What can hang from each mark:
K_718: K_676 K_911
K_911: K_384 K_436 K_676 K_718
K_384: K_676 K_911
K_436: K_676
K_828: K_676 K_911
K_676: K_384 K_911

Known rows, with every way that one mark hangs from another:
[K_911 K_384 [K_436 K_676] K_718]: -0.466,0.347,-1.856,1.000,1.850,-0.107,0.686,4.278,3.081,-2.151,-2.287,2.477,-0.343,1.051,-0.654,-1.840,-0.761,2.153,2.979
[K_384 K_911]: -0.238,3.080,2.177,0.370,-0.531,-3.234,-0.707,-4.358,-2.046,1.890,0.836,-0.478,1.331,1.059,0.847,0.563,1.502,-1.451,-7.563
[K_828 [K_676 K_384] [K_911 K_436 K_718]]: -4.572,-0.639,-2.716,-2.260,4.194,4.900,-1.287,-4.814,0.026,0.106,-1.595,-0.967,-0.462,0.302,-1.809,0.726,3.537,3.512,5.811
[K_384 K_676 K_911]: -0.216,3.434,0.120,0.821,0.966,-0.777,-2.750,-4.333,-4.078,-0.412,-1.369,3.318,2.308,3.984,0.166,1.376,1.990,-0.650,-7.682
[K_911 K_384 K_436]: -0.710,-1.373,1.635,0.727,1.247,-1.702,0.290,-0.641,4.672,-1.352,0.248,0.602,-1.403,-0.420,0.351,-1.051,-0.766,-1.804,1.025
[K_718 [K_676 K_911]]: 1.022,1.349,3.903,-0.104,-3.336,-3.953,-2.777,2.275,-3.788,2.251,2.214,1.040,1.188,-0.131,0.206,1.011,-5.885,-6.137,-5.180
[K_828 [K_676 K_384 K_911]]: -0.467,3.620,1.017,0.309,-2.537,1.452,0.123,-0.500,-2.217,4.998,2.558,1.415,2.870,-0.914,2.699,-0.451,0.595,-1.187,-3.230
[K_676 K_384 K_911]: 1.426,1.833,0.883,1.323,-5.011,-0.428,2.558,-1.477,-2.193,5.227,4.115,-1.629,1.124,-2.911,3.385,1.504,-0.799,-2.211,-2.823
[K_436 [K_676 K_384]]: 1.545,4.624,2.797,0.372,-2.214,-2.774,0.899,0.627,0.030,4.701,4.598,0.886,2.039,1.383,4.913,-0.138,-1.928,1.398,-5.540
[K_384 K_676 [K_911 K_718]]: 0.708,1.067,-2.809,-0.079,2.104,1.318,-1.730,-3.107,-5.359,-2.253,-3.810,0.387,1.166,4.221,-1.610,1.180,2.948,1.063,-4.382
[K_676 K_384 [K_911 K_436 K_718]]: 1.255,-3.350,-4.210,2.335,-3.659,4.020,3.694,-2.391,-1.509,1.456,1.313,-3.739,-1.120,-4.502,-0.562,3.354,1.389,-1.051,5.642
[K_828 [K_911 K_384 K_436 K_718]]: -4.430,-1.481,-2.548,-1.828,4.228,0.960,-0.196,-1.320,2.613,-2.826,-3.924,-0.240,-2.184,-0.639,-2.791,-1.030,1.159,2.194,6.273
[K_828 K_676 [K_911 K_384 K_436]]: -7.216,2.692,0.581,-2.034,5.536,0.879,-3.547,-1.472,3.766,-1.218,-3.010,5.634,0.527,1.216,-1.740,-2.631,1.784,1.442,2.510
[K_676 K_911]: 0.574,1.810,2.877,0.228,-3.278,-3.618,0.882,0.732,0.230,3.044,2.531,0.716,0.568,-1.891,2.278,-1.846,-1.806,-4.409,-5.109
[K_436 [K_676 K_911]]: -0.165,5.854,2.550,1.348,-3.915,-4.096,0.248,4.277,0.061,4.009,2.423,5.442,2.695,-0.739,3.053,-2.517,-2.593,-2.289,-6.498
[K_676 K_384]: 2.182,0.531,3.196,-0.767,-1.532,-2.344,1.442,-2.827,0.244,3.724,4.732,-3.952,-0.051,0.027,4.163,0.463,-1.201,-0.753,-4.194
[K_436 [K_676 [K_384 [K_911 K_718]]]]: 0.746,4.701,-3.173,1.858,-1.781,1.564,1.388,-1.659,-5.957,3.225,-0.088,-0.819,2.903,1.538,0.826,2.962,2.439,4.739,-3.423
[K_911 K_384 K_436 K_676 K_718]: 4.108,-6.013,-2.208,-1.362,1.544,0.702,3.629,4.288,2.078,-4.131,-2.359,-4.801,-3.589,-2.625,-0.737,-0.134,0.744,3.584,6.606
[K_828 K_676]: -0.589,2.353,5.475,-2.952,2.763,-3.570,-2.556,0.145,2.520,1.392,1.353,1.291,1.118,3.182,2.565,-4.673,-0.656,-1.800,-6.802
[K_718 [K_911 K_676]]: 7.079,-2.900,3.830,-0.440,-4.247,-0.822,1.880,2.236,-1.431,-0.347,2.587,-6.245,0.051,0.425,1.096,-1.407,1.663,-0.018,-5.464
[K_676 [K_911 K_384 K_436]]: -1.377,-0.086,-0.758,2.826,-2.232,0.048,1.420,0.898,2.348,0.165,-0.226,2.925,-0.194,-3.567,-0.371,0.028,-0.467,-3.243,2.305
[K_828 [K_911 K_436]]: -4.385,-0.031,1.840,-1.569,2.231,-2.286,-1.597,-5.032,3.813,-0.183,0.923,1.169,-1.422,-0.999,-0.379,-0.574,0.407,-1.464,0.408
[K_911 K_384]: 0.373,1.499,3.691,-1.291,1.096,-4.189,0.228,1.722,2.779,0.633,0.619,-0.179,-0.186,1.399,2.465,-3.001,-2.285,-1.043,-4.069
[K_911 K_676 K_718]: 6.066,-4.202,1.522,-4.009,0.524,-3.016,3.081,4.039,0.079,-1.363,0.470,-7.101,-2.908,-1.065,2.112,-2.080,-0.649,2.461,-0.774

Rows:
-0.272,-0.523,-1.339,2.661,-1.502,1.223,-1.037,-1.550,0.227,-1.301,0.032,5.086,0.278,-1.044,-0.494,1.237,0.256,-4.246,-0.149 | [K_384 [K_676 [K_911 K_436]]]
1.091,-1.893,-1.156,3.740,-0.844,4.896,-1.884,-1.150,-0.261,-4.526,-2.227,2.353,1.348,4.113,-3.145,0.409,2.894,-1.467,-0.503 | [K_718 [K_911 [K_384 K_676] K_436]]
0.166,-3.590,-1.342,-0.175,2.465,0.299,1.294,0.681,3.352,-3.143,-2.149,-2.325,-2.516,-0.293,-1.426,-1.235,0.036,0.053,4.367 | [K_911 K_384 K_436 K_718]
-0.468,1.315,0.125,-1.642,0.473,0.388,-0.482,2.974,-1.075,1.090,-1.504,0.667,1.194,0.291,-0.144,-3.844,0.430,-1.481,-1.962 | [K_828 [K_676 [K_911 K_718]]]
1.348,-0.525,-2.257,1.479,-0.806,1.735,2.011,-0.346,0.622,0.948,1.703,-1.256,-0.244,-0.247,1.052,1.647,0.311,2.524,2.852 | [K_911 [K_436 [K_676 K_384]] K_718]
0.443,-0.511,-0.293,0.301,0.950,-1.325,0.398,1.699,2.993,-1.293,0.033,0.954,-0.789,0.780,-0.050,-1.601,-0.661,0.321,0.597 | [K_911 [K_436 K_676] K_718]
-1.170,1.941,-3.331,2.607,0.103,0.853,-0.061,-1.771,-1.584,-0.865,-2.097,2.108,1.088,0.845,-2.335,1.711,2.956,1.808,-0.498 | [K_384 [K_911 [K_436 K_676] K_718]]
0.592,-4.031,-0.269,-0.598,2.549,-0.055,-2.304,2.187,-0.496,-4.013,-2.586,-1.901,-1.991,1.760,-3.468,1.733,-4.019,-1.678,4.184 | [K_911 K_384 K_436 [K_718 K_676]]
0.353,1.708,0.506,4.386,-3.065,1.897,-0.435,2.357,1.546,-1.130,-0.154,3.378,2.497,2.476,-1.630,-1.183,1.468,-0.079,-1.751 | [K_718 [K_911 K_384 [K_436 K_676]]]
3.287,-3.668,0.672,-0.642,0.356,-1.354,2.537,3.043,3.516,-2.437,0.265,-2.010,-2.524,-2.839,1.285,0.095,-0.170,1.830,3.145 | [K_911 K_384 K_436 K_676]
-0.243,4.436,-2.039,1.212,-1.770,-0.763,1.577,8.091,-1.220,1.415,-2.441,4.129,1.983,-0.278,0.503,-2.972,-1.953,1.410,-0.881 | [K_436 [K_676 [K_911 K_384 K_718]]]
-5.424,-0.620,-0.786,-3.446,5.902,1.690,-2.917,-2.820,2.328,-2.060,-3.201,1.305,-1.041,1.251,-2.859,-2.706,2.624,1.349,3.608 | [K_828 K_676 [K_911 K_436 K_718]]
2.249,0.710,0.003,4.937,-5.761,3.809,0.828,-2.233,-0.911,1.820,3.800,-0.396,2.740,1.302,0.160,2.285,2.639,0.158,-1.764 | [K_718 [K_911 [K_436 [K_676 K_384]]]]
-3.382,1.888,-0.513,1.779,0.298,1.987,-1.011,1.880,2.211,-0.043,-1.779,5.875,1.395,-1.467,-1.052,-1.768,1.084,-2.173,1.971 | [K_828 [K_676 [K_911 K_384 K_436]]]
-5.991,4.828,-0.175,0.235,2.334,-1.463,-1.849,1.143,3.666,-0.007,-1.557,7.538,1.093,0.439,-0.430,-1.425,-0.529,2.400,1.417 | [K_828 [K_911 K_384 [K_436 K_676]]]
-0.332,1.166,1.662,-3.994,2.046,-2.982,0.868,3.409,0.604,-0.123,-1.219,-0.549,-1.038,-1.410,1.822,-1.796,-0.484,4.554,0.109 | [K_828 [K_911 K_384 K_676]]
-2.212,-2.988,-1.971,-1.585,1.569,2.516,-2.524,-4.342,-3.895,-0.553,-0.162,-3.537,-1.441,0.121,-3.261,5.365,-1.902,0.787,6.018 | [K_828 [K_911 K_436 [K_718 [K_676 K_384]]]]
0.516,-2.871,-4.189,1.789,-0.392,3.272,-0.077,-0.360,-1.226,-3.159,-2.563,2.246,-0.811,-0.732,-2.318,0.958,1.171,-2.446,3.301 | [K_384 [K_676 [K_911 K_436 K_718]]]
3.464,-2.345,1.366,-2.006,-0.308,-0.484,-1.204,-0.094,-5.109,0.971,1.897,-6.296,-0.607,2.317,0.262,3.173,-4.522,-0.661,-0.981 | [K_911 [K_718 [K_676 K_384]]]
1.482,0.242,1.192,-3.542,-0.619,-1.103,2.143,-1.216,-1.906,2.933,2.901,-4.396,-0.877,-2.724,3.446,1.751,0.513,4.869,-0.049 | [K_828 [K_911 [K_676 K_384]]]
5.961,-6.989,-2.650,-0.874,-1.048,2.616,4.885,-0.429,-0.430,-1.119,1.739,-8.734,-3.427,-3.852,1.006,3.397,1.765,3.922,6.648 | [K_911 K_436 [K_676 K_384] K_718]
1.508,-4.964,1.193,-1.156,1.650,-1.307,-2.676,-0.313,-0.721,-3.109,-0.146,-3.311,-2.356,1.451,-2.800,1.950,-3.975,-3.495,1.808 | [K_911 K_436 [K_718 K_676]]
-6.388,0.371,-2.338,-2.852,6.796,3.016,-2.601,-0.159,2.417,-3.008,-5.547,2.788,-0.641,1.503,-3.489,-2.791,2.479,3.198,5.899 | [K_828 K_676 [K_911 K_384 K_436 K_718]]
0.930,-1.460,-0.097,2.965,-4.888,1.645,-1.014,-2.168,-4.096,2.338,3.528,-0.445,0.556,-2.831,-0.809,6.440,-3.391,-4.575,2.063 | [K_718 [K_676 K_384 [K_911 K_436]]]
